Known rows, with every way that one mark hangs from another:
[z_482 [z_752 z_656]]: [-.12,.29,.05,.13,-.13,.18,.01,.11,.09,.12,-.10,.02,.03,.20,.11,-.17,.15,.35,.05,-.05,-.07]
[z_791 [z_214 z_342]]: [.00,.25,-.10,.13,.11,.28,.09,.11,-.10,.07,-.45,.04,.08,.03,.10,-.03,.30,.33,.02,.16,-.38]
[z_791 [z_214 [z_76 z_752] [z_342 z_171] z_385]]: [.01,.34,-.12,.06,.23,.39,.11,.05,-.09,.04,-.28,-.11,.07,-.05,-.08,.05,.25,.35,-.15,.06,-.50]
[z_171 z_342]: [-.03,.27,-.05,.13,.11,.14,.07,.08,-.07,.14,-.48,.01,.06,.00,.01,.03,.27,.20,.05,.14,-.27]
[z_752 z_656]: [-.13,.32,-.01,.17,-.09,.12,.06,.12,.06,.18,-.23,.00,.06,.22,.07,-.09,.16,.22,.04,-.02,-.14]
[z_331 z_385]: [-.05,.32,-.11,.15,.07,.17,.09,.09,-.08,.17,-.41,.02,.07,.08,-.09,-.16,.28,.10,.03,.13,-.05]
[z_385 [z_214 [z_76 [z_752 z_656 z_899]] z_342]]: [-.10,.38,.13,.04,-.08,.29,.04,.08,-.10,.15,-.04,-.08,.03,.00,.20,.00,.16,.58,-.12,-.16,-.07]
[z_385 [z_214 [z_76 [z_752 z_656]] z_342 [z_791 z_171]]]: [-.08,.36,-.08,.08,.15,.41,.15,.09,.08,.10,-.15,-.13,.02,-.07,.08,.10,.26,.46,-.14,-.11,-.54]
[z_385 [z_214 [z_342 z_171] z_791]]: [.01,.22,-.21,.24,.38,.34,.11,.09,.08,.01,-.51,-.03,.08,-.11,.05,.03,.37,.20,-.04,.13,-.57]
[z_791 [z_171 z_342] [z_214 z_385]]: [.03,.31,-.21,.10,.27,.39,.21,.07,.00,.09,-.57,-.01,.06,-.11,-.09,.12,.34,.35,-.05,.26,-.62]
[z_385 z_214]: [.00,.29,-.16,.17,.06,.19,.03,.13,.03,.16,-.40,.03,.06,.10,.26,-.06,.29,.25,-.01,.10,-.07]
[z_214 z_76]: [-.09,.34,-.05,.10,-.04,.11,.03,.09,-.07,.17,-.23,.03,.06,.17,.04,-.04,.19,.22,-.01,-.05,-.11]
[z_385 [z_214 [z_76 z_752] [z_791 [z_171 z_342]]]]: [.02,.36,-.16,.03,.29,.40,.11,.06,.07,.09,-.28,-.09,.00,-.20,.10,.13,.35,.43,-.13,.02,-.48]
[z_331 [z_385 [z_214 z_76 z_342]]]: [.02,.36,-.18,.14,.15,.24,.13,.09,-.24,.15,-.41,.01,.11,-.03,-.01,.00,.31,.23,-.14,.12,-.31]
[z_385 [z_214 [z_76 [z_752 z_656 z_899]] [z_342 z_171] z_791]]: [-.10,.36,.04,.11,.17,.41,.07,.05,.07,.03,-.05,-.12,.02,-.13,.08,.02,.22,.53,-.16,-.18,-.36]
[z_899 z_752]: [-.06,.27,.02,.16,-.07,.18,.01,.14,.02,.17,-.25,.02,.04,.16,.09,-.14,.23,.24,.08,-.02,.01]
[z_214 [z_76 [z_752 z_656 z_899]] z_385 [z_791 [z_171 z_342]]]: [-.16,.42,.14,.02,.13,.42,.20,.01,.03,.05,-.10,-.15,-.01,-.17,-.26,.15,.21,.55,-.11,-.13,-.50]
[z_331 [z_385 [z_214 z_76]]]: [.00,.41,-.23,.13,.07,.21,.07,.10,-.11,.19,-.30,.03,.08,.06,.08,-.08,.29,.23,-.14,.06,-.11]
[z_331 [z_385 [z_214 [z_342 z_171] z_791]]]: [.04,.27,-.27,.25,.45,.37,.16,.08,.00,.03,-.55,-.04,.09,-.18,-.09,-.03,.41,.13,-.09,.21,-.55]
[z_656 [z_752 z_899]]: [-.11,.31,.12,.05,-.10,.22,-.05,.09,.03,.10,-.21,-.02,-.02,.02,.10,-.16,.18,.38,.09,-.04,.17]
[z_385 [z_214 [z_76 [z_752 z_899]] [z_342 z_171] z_791]]: [-.03,.31,.00,.07,.27,.42,.05,.04,.02,.01,-.19,-.09,.02,-.19,.08,.02,.29,.48,-.13,-.09,-.29]

Rows:
[-.16,.41,-.01,.08,.06,.37,.17,.06,.12,.09,-.07,-.15,.01,.05,-.21,.07,.20,.36,-.10,-.16,-.46] : [z_214 [z_76 [z_752 z_656]] z_385 [z_791 z_171]]
[-.04,.44,-.10,.01,.10,.41,.18,.06,.01,.12,-.18,-.11,.03,-.06,-.06,.12,.21,.52,-.17,.02,-.59] : [z_791 [z_171 z_342] [z_214 [z_76 [z_752 z_656]] z_385]]
[-.19,.38,.18,.03,.09,.44,.22,.03,-.01,.05,-.10,-.16,.01,-.11,-.30,.13,.19,.52,-.09,-.17,-.49] : [z_214 [z_76 [z_752 z_656 z_899]] z_342 z_385 [z_791 z_171]]
[-.05,.37,.11,-.01,.03,.41,.10,.05,-.22,.03,-.19,-.06,.04,-.06,-.04,.04,.23,.60,-.10,-.03,-.24] : [z_791 [z_214 [z_76 [z_752 z_899]] z_342 z_385]]
[-.08,.32,.00,.13,.06,.18,.16,.08,-.25,.11,-.39,-.04,.11,.07,-.23,.13,.22,.20,-.05,.04,-.42] : [z_214 z_76 z_342 z_385]
[-.08,.24,-.01,.20,.21,.28,.20,.09,-.12,-.01,-.50,-.07,.09,-.02,-.28,.11,.33,.18,.04,.11,-.57] : [z_214 z_342 z_385 z_791]
[.03,.35,-.20,.12,.38,.41,.11,.05,-.05,.03,-.30,-.12,.06,-.19,-.06,-.02,.35,.25,-.18,.05,-.45] : [z_331 [z_385 [z_214 [z_76 z_752] [z_342 z_171] z_791]]]
[-.08,.37,.01,.05,-.03,.21,.06,.08,-.10,.14,-.18,-.09,.04,.13,-.08,.00,.18,.27,-.06,-.07,-.09] : [z_214 [z_76 z_752] z_385]
[-.07,.37,-.01,.08,-.04,.23,.05,.11,-.09,.16,-.11,-.10,.06,.07,.20,.02,.18,.43,-.13,-.09,-.24] : [z_385 [z_214 [z_76 [z_752 z_656]] z_342]]
[-.07,.37,.04,.04,.04,.36,.00,.08,.04,.05,-.06,-.04,-.01,-.05,.21,-.05,.28,.57,-.09,-.18,.00] : [z_385 [z_214 [z_76 [z_752 z_899]] z_791]]
[-.09,.29,-.07,.10,.22,.30,.18,.06,-.02,.08,-.37,-.03,.05,-.07,-.18,.12,.29,.25,-.03,.00,-.61] : [z_214 z_76 z_342 [z_791 z_171]]
[.02,.39,-.14,-.02,.20,.42,.16,.05,-.05,.10,-.31,-.09,.03,-.13,-.06,.13,.29,.46,-.14,.10,-.52] : [z_791 [z_171 z_342] [z_214 [z_76 z_752] z_385]]
[-.08,.45,.04,-.02,.06,.46,.17,.03,.00,.11,-.10,-.10,.00,-.13,-.06,.10,.19,.68,-.16,-.04,-.42] : [z_791 [z_171 z_342] [z_214 [z_76 [z_752 z_656 z_899]] z_385]]
[-.02,.34,-.10,.11,.10,.30,.16,.09,-.22,.05,-.37,.00,.10,.05,-.10,.10,.27,.36,-.10,.09,-.54] : [z_791 [z_214 z_76 z_342 z_385]]
[-.07,.29,-.09,.20,.32,.30,.19,.04,-.08,-.01,-.39,-.08,.09,-.05,-.34,.14,.28,.15,-.09,.02,-.72] : [z_214 z_76 [z_342 z_171] z_385 z_791]
[-.12,.38,.06,.04,.11,.46,.14,.06,.07,.08,-.07,-.11,.00,-.15,.07,.08,.24,.62,-.14,-.16,-.37] : [z_385 [z_214 [z_76 [z_752 z_656 z_899]] z_342 [z_791 z_171]]]
[.00,.42,-.08,-.01,.32,.49,.14,.01,-.01,.08,-.26,-.08,-.01,-.34,-.04,.04,.37,.53,-.16,.02,-.31] : [z_331 [z_385 [z_214 [z_76 [z_752 z_899]] [z_791 [z_171 z_342]]]]]
[-.05,.36,-.04,.03,.27,.38,.19,.03,-.01,.05,-.31,-.14,.01,-.16,-.26,.18,.30,.34,-.09,.01,-.58] : [z_214 [z_76 z_752] z_385 [z_791 [z_171 z_342]]]
[.01,.33,-.19,.15,.25,.34,.16,.06,-.11,.04,-.40,-.02,.11,-.02,-.14,.08,.26,.28,-.14,.11,-.65] : [z_791 [z_214 z_76 [z_342 z_171] z_385]]
